In the rows, zero is written as 128.
Known rows, with every step that occurs
vuduf, kagoroz, sugi: [138 106 109 113 161 112 130 141 164 147 130 120 141 108  85 176 112 161
 126 130 109  90 153 141 120 192 121 114 146 108 113 107 124]
vuduf, neso, pulogu: [161  98 134 129 113 201 116 111  81 144 115 109 124 152 145 152  99 132
 140 171  87 165  83 140 162 140 143 179 132  65 177 155  94]
sugi, nesetof, sedug: [126  67 148 163 166 118 117 122  71 140 134  94 158 129 121 120  76 138
  96 116 143 151 123 114 117 111 137 119 140 148 143 144 148]
nesetof, sedug, konike: [138 120 148 157 164 103 125 150  92 123 106 110 144 140 126 125  76 158
 110 129 139 128 153 153 102  76 124 125 110 123 125 146 141]
nesetof, sedug: [122 125 137 154 150 100 114 145  90 126 131 118 134 128 116 157  94 127
 111 106 120 147 122 125 114 126 130 109 110 137 146 133 144]
kagoroz, neso: [166 139 112 132 160 108 148 106 137 138 128 113 121 137 123 164 120 138
 122 108 121 135 139 147 145 138 150 131 155 148 142 157 135]
vuduf, neso: [118  92 130 119 134 166 112 132 112 140 110 103 133 148 140 144 108 148
 140 136 111 137 104 127 140 111 133 157 140  93 151 132 108]
vadam, famen, vadar, konike, sedug: [101 147 130 117 142 132 122 148 117 122  38 129 102 182 141 115  90 155
  96 144 107 152  98  87 152 114  84 177 104 143 107 127 153]
kagoroz, vuduf, neso, sugi: [147 106 140 125 150 113 128 142 147 154 118  71 146 142 132 182 113 177
 167 181 118 157 128 127 134  97 139 194 170  92 147 142  88]
neso, pulogu: [169 135 131 138 108 164 133 104  96 131 132 130 120 133 129 137 119 113
 130 163 105 155 110 141 145 152 138 149 120  98 157 152 114]
famen, vadar, voga: [146 183 109  91 156  95 143 114 152  89  76 127  91 136 163 141 148  79
  98 125  94 146 131 115 111 176 115 158 111 117  70 144 105]
vadar, konike, sedug: [ 74 143 144  99 118 140 114 135 119 131 106 130 130 142 143 130  85 164
 125 154 115 141 108  98 146  96  74 144 160 134 163 133 143]
sedug, nesetof, vuduf, neso: [135  78 118 133 115 124 113  86 119 103 111 111 134 185 145 167 114 125
 126 154 144 123  97 147 110 125 106 204 174  67 145 140  57]
famen, vadar, konike, sedug, nesetof, sugi: [ 74 109 129 112 126 101 101 142 196 108 100 101 103 160 109 158  83 134
  85 176 124 145  96  91 106  85  94 159 147  89 190 116 102]
sugi, nesetof: [134  69 139 139 142 146 131 106 115 140 130 107 154 128 136  91 114 140
 109 140 147 134 131 120 132 111 135 139 155 142 124 135 133]
vuduf, nesetof: [127  79 141  95 148 131 106 108 124 144 127 130 145 110 120 135 121 119
 126 131 112 134  95 131 118 134 121 115 118 137 153 142  97]
konike, sedug, nesetof, sugi: [ 96  80 141 138 102  79 111 161 174 130 153  94 152 126  82 167  89 146
  95 170 167 127  85 114  93  90 106 123 161  87 198  88  92]
nore, voga: [129 129 129 106 140 110 123 102 152 142 155 141 159 128 132 137 124 115
 129  98 114 135 133 105 133 154 112 131 123 120 122 146 154]
sugi, nesetof, vuduf: [167  83 112 148 136 113 124  86  91 122 137 121 161 149 146 120 126 125
 116 143 158 141 120 142 135 119 100 170 179 129 103 159 107]
konike, vadar, voga: [164 168 114  91 154  92 131 107 106  96 115 113 116 146 141 129 134  98
 132 117 114 122 121  91 144 161 114 129 159 109  66 135 130]
neso, vuduf: [148 109 135 133 155 100  96 120 121 110 142 102 130 133 126 145 101 120
 149 160 131 129 105 112 148 128 138 133 112 140 155 126 110]
famen, vadar, voga, nore: [164 158  97  84 177 106 147 129 161  89  81 148  90 150 185 133 117  76
  93  98  84 161 110 135 122 206 137 129  95 140  87 123  92]
konike, sedug, nesetof: [ 85 110 159 132  90 105 138 127 143 125 121 118 147 134 116 145  83 141
  99 152 162 109 118 114  98 114 106 136 161 111 166  83  93]
sedug, nesetof, vuduf, kagoroz: [144 119  97 122 114  98 146  94 123 100 130 121 133 156 117 166 109 113
 111 122 170  93 149 132 115 166  78 187 168  97 111 117  45]
famen, vadar: [136 159 118 131 136 119 139 131 149 119  95 137 103 140 136 134 131 107
 109 118 103 134 147 121 133 140 145 144  98 119 102 125 118]
sugi, nesetof, sedug, konike: [145  56 159 169 180 120 129 130  73 136 110  85 170 141 133  85  61 169
  93 141 159 132 153 142 101  62 131 134 136 137 122 150 145]
kagoroz, neso, sugi, nesetof, sedug: [161  95 139 169 208  71 141  95 119 146 121  62 176 111 110 163  54 160
 106 124 128 170 127 159 116 129 185 120 168 152 153 156 142]
nesetof, sedug, konike, vadar: [160 137 144 161 170  94 124 153  62 116 113 104 142 158 114 119  64 153
 124 115 135 109 157 125 132  75 141 114 128 107  98 130 158]
sedug, konike, vadar, voga: [180 162 126  95 166  91 143 118 107  94  90 106 125 156 151  92 121 126
 128 145 138  99 154 118 126 108 104 145 154  97  45 143 128]
vuduf, kagoroz, neso, pulogu: [211 147  98 123 144 153 169 104  94 149 130 101 110 134 110 191  88 131
 121 118 104 140 142 145 182 192 135 163 149 113 152 164  94]
famen, vadar, konike, sedug: [ 81 172 134 100 126 137 125 140 138 120  72 137 102 152 150 137  88 144
 111 141  88 146 119  94 148 110  91 160 131 127 134 130 131]
vuduf, kagoroz, neso, sugi, nesetof, sedug: [170  97 122 149 211  83 155 113 106 152 120  50 178 104  95 179  34 167
 104  99 136 148 153 146 133 158 161 133 176 147 136 138 114]
neso, sugi, nesetof, sedug, konike, vadar: [164  92 159 173 192  86 131 120  86 128 104  62 193 135 115  87  37 174
 124 160 152 123 160 144 114  64 171 120 156 103  88 123 149]
sugi, nesetof, sedug, konike, vadar: [165  77 153 172 185 109 129 128  48 133 114  81 165 159 121  81  52 165
 106 126 156 112 163 117 132  53 144 120 155 122  90 138 160]
neso, vuduf, kagoroz, sugi, nesetof, sedug: [164  28 135 153 228  74  89 130 105 144 146  57 174 110  76 185  35 162
 111 151 128 118 126 112 126 176 140 117 139 138 154 120 124]

Rows
[161  86 152 124 192  96 106 133  56 134 109 106 153 141 107 128  58 146
 121 118 123 113 123 130 123  79 128  96 113 115 121 146 124]
vuduf, nesetof, sedug, konike, vadar
[165  31 115 143 175 125  95  92 124 145 126 103 178 156 134 166 115 169
 124 179 113 135  98 162 123 143 120 175 200  80 123 162 107]
kagoroz, sugi, nesetof, vuduf, neso
[123 134 110 118 166 147 118 115 119 111  36 130  79 190 143  95 125 132
 105 141  99 152 113 102 147 131 112 183  84 142  86 149 157]
vadam, famen, vadar, konike
[153  97 131 123 144 138 127 153 111 153 133  88 123 169 137 178 128 167
 148 152 119 146 127 101 149  88 119 196 171 105 148 156  99]
kagoroz, vuduf, neso
[153 132 114 145 152 121 134 138 121 122  60 125 101 168 126 109 135 119
 100 119 121 140 121 117 137 145 139 162  71 134  69 120 136]
vadam, famen, vadar
[187 150  88 131 158  53 169  66 170 106 114  88 149 139 103 209  85 131
 121 130 159 111 156 179 114 188 124 183 198  99 120 133  44]
sedug, nesetof, vuduf, kagoroz, neso, sugi
[125 129 117 117  86  83 150 127 114 112 130 121 155 143 112 182  76 137
  99 124 178  93 133 120 122 150  52 182 186  94 128  93  43]
konike, sedug, nesetof, vuduf, kagoroz
[169  25 127 129 202 101 103 109 142 143 143  68 168 112  89 154  72 163
 127 174 137  99 138 113 138 175 133 134 156 130 138 112 109]
neso, vuduf, kagoroz, sugi, nesetof
[172  90  96 125 140 123 142 103  83 129 140 109 162 139 130 129 106 132
 113 117 164 118 144 128 149 146  78 181 183 123  89 146  76]
sugi, nesetof, vuduf, kagoroz
[186 128  96 101 190 101 144 133 137  90  44 137  84 174 173 108 122  84
  82 104 101 167  89 128 133 206 133 148  67 154  54 122 108]
vadam, famen, vadar, voga, nore
[184 143 101  83 174 103 136 122 116  96 118 133 112 156 164 120 104  89
 128  99 107 137  98 113 155 186 135 103 145 128  82 114 116]
konike, vadar, voga, nore
[170  46 123 101 168  81  92 158 149 162 181  87 135 123  78 195 144 144
 131 167 131 162  81 108 122  79 100 137 143 125 183 171  84]
kagoroz, vuduf, nesetof, sugi
[168 154 108 107 174  90 139 123 124  94  41 120  87 164 149 117 153  88
  89 124 111 151 108 108 118 178 110 179  82 133  38 141 121]
vadam, famen, vadar, voga
[181  99 147 132 205  82 131 110  51 103  98  76 156 159 147  85  67 134
  94 133 151 123 149 106 114  90 113 137 166 118  58 157 146]
sugi, nesetof, sedug, konike, vadar, voga
[147 127 112 131 138 111 109 106 130 115 108 104 165 140 147 178 109 143
 163 168 113 154  91 177 131 133 126 186 162  68 123 148  72]
nesetof, vuduf, neso, sugi
[191 121 120 137 186  81 117 103 131 118 137  85 122 143 123 190  92 130
 142 139 126 137 113 130 166 138 159 139 144 156 166 156 118]
kagoroz, neso, vuduf
[173  67 112 150 172  85 110  87 138 133 140 124 174 138 118 153 134 148
 116 172 131 123 119 166 107 157 113 144 186 116 101 156 128]
kagoroz, sugi, nesetof, vuduf
[131  83 146 141 155 118 135  96 149 137 119  87 181 104 126  93  99 153
 127 167 144 140 129 145 110 117 159 134 155 129 119 121 122]
neso, sugi, nesetof
[117 129 135 139  86  74 134 110 123 106 130 136 152 152 129 174  95 127
 103 154 170 115 106 139 105 120  74 171 181 101 145 110  70]
konike, sedug, nesetof, vuduf
[123  61 123 141 126  92 105 128 185 117 154  93 128 135  84 147 121 122
 104 164 161 127 103 127  85 109 134 127 141  89 179 116  96]
sedug, nesetof, sugi
[170 140  95 113 162 118 166 124 126 143 127 100 120 131 108 176  97 147
 119  83 129 117 158 130 164 167 127 142 166 140 124 139 109]
vuduf, kagoroz, neso
[201 118 105 155 180  70 147  60 139 127 126  89 177 131 135 167 102 145
 129 150 148 157 123 186 133 141 144 168 206 130 111 175 101]
kagoroz, neso, sugi, nesetof, vuduf
[146  48 158 158 195 105 118 137  92 164 126  39 179 142 121 177  64 191
 130 168 132 181 118 116 122  76 151 186 179 113 161 157 106]
kagoroz, vuduf, neso, sugi, nesetof, sedug
[158  85 142  94 157 104 122 124 119 161 148 113 131 132 115 174 135 142
 137 147 123 143 114 109 128 104 102 153 146 148 150 164  84]
kagoroz, vuduf, nesetof
[198 137 114  91 187 104 145 134 120  90  96 125 124 168 177  83  88 119
 124 121 127 116 135 141 136 137 129 115 143 117  59 123 114]
sedug, konike, vadar, voga, nore
[168 147  86 117 124 107 138 126  97 115 138 137 135 141 125 165 121 121
 131 103 145 112 144 138 147 166  70 170 153 110  91 137  73]
nesetof, vuduf, kagoroz
[142 115 117 142 111  89 129  79 134  93 130 134 130 164 131 154 129 104
 117 145 163 116 122 150  96 141 101 173 161 100 126 137  77]
sedug, nesetof, vuduf
[ 70  74 139 109 117 106  91 138 175 120 134  95 130 150 102 155  78 156
 102 187 147 137  78  98 105  74  76 143 174  95 216 120 112]
vadar, konike, sedug, nesetof, sugi
[153 111 104 128 129 135 106 119  94 120 123 121 142 166 155 171 123 133
 143 142 118 145  92 148 147 119  98 187 159  81 127 160  83]
nesetof, vuduf, neso
[252 109  87 142 151 140 166  63  60 142 143  96 144 152 128 180  87 127
 109 133 134 150 134 158 181 182 108 202 200 116 128 195  72]
sugi, nesetof, vuduf, kagoroz, neso, pulogu
[105 109 142 134 104  85 118 108 148 111 100  90 182 147 137 193  65 156
 131 192 145 133  80 160 104 113 105 198 193  51 163 100  37]
konike, sedug, nesetof, vuduf, neso, sugi
[160  89 118 119 188  86 100 137 156 131 141  93 142 114  82 188  87 152
 143 164 113  93 131 123 140 193 129 121 128 120 140 104 105]
neso, vuduf, kagoroz, sugi
[137  47 140 144 175 119 117 100 157 154 131 107 167 117 107 123 120 164
 109 167 121 118 134 141 106 149 151 114 169 127 122 130 154]
kagoroz, sugi, nesetof
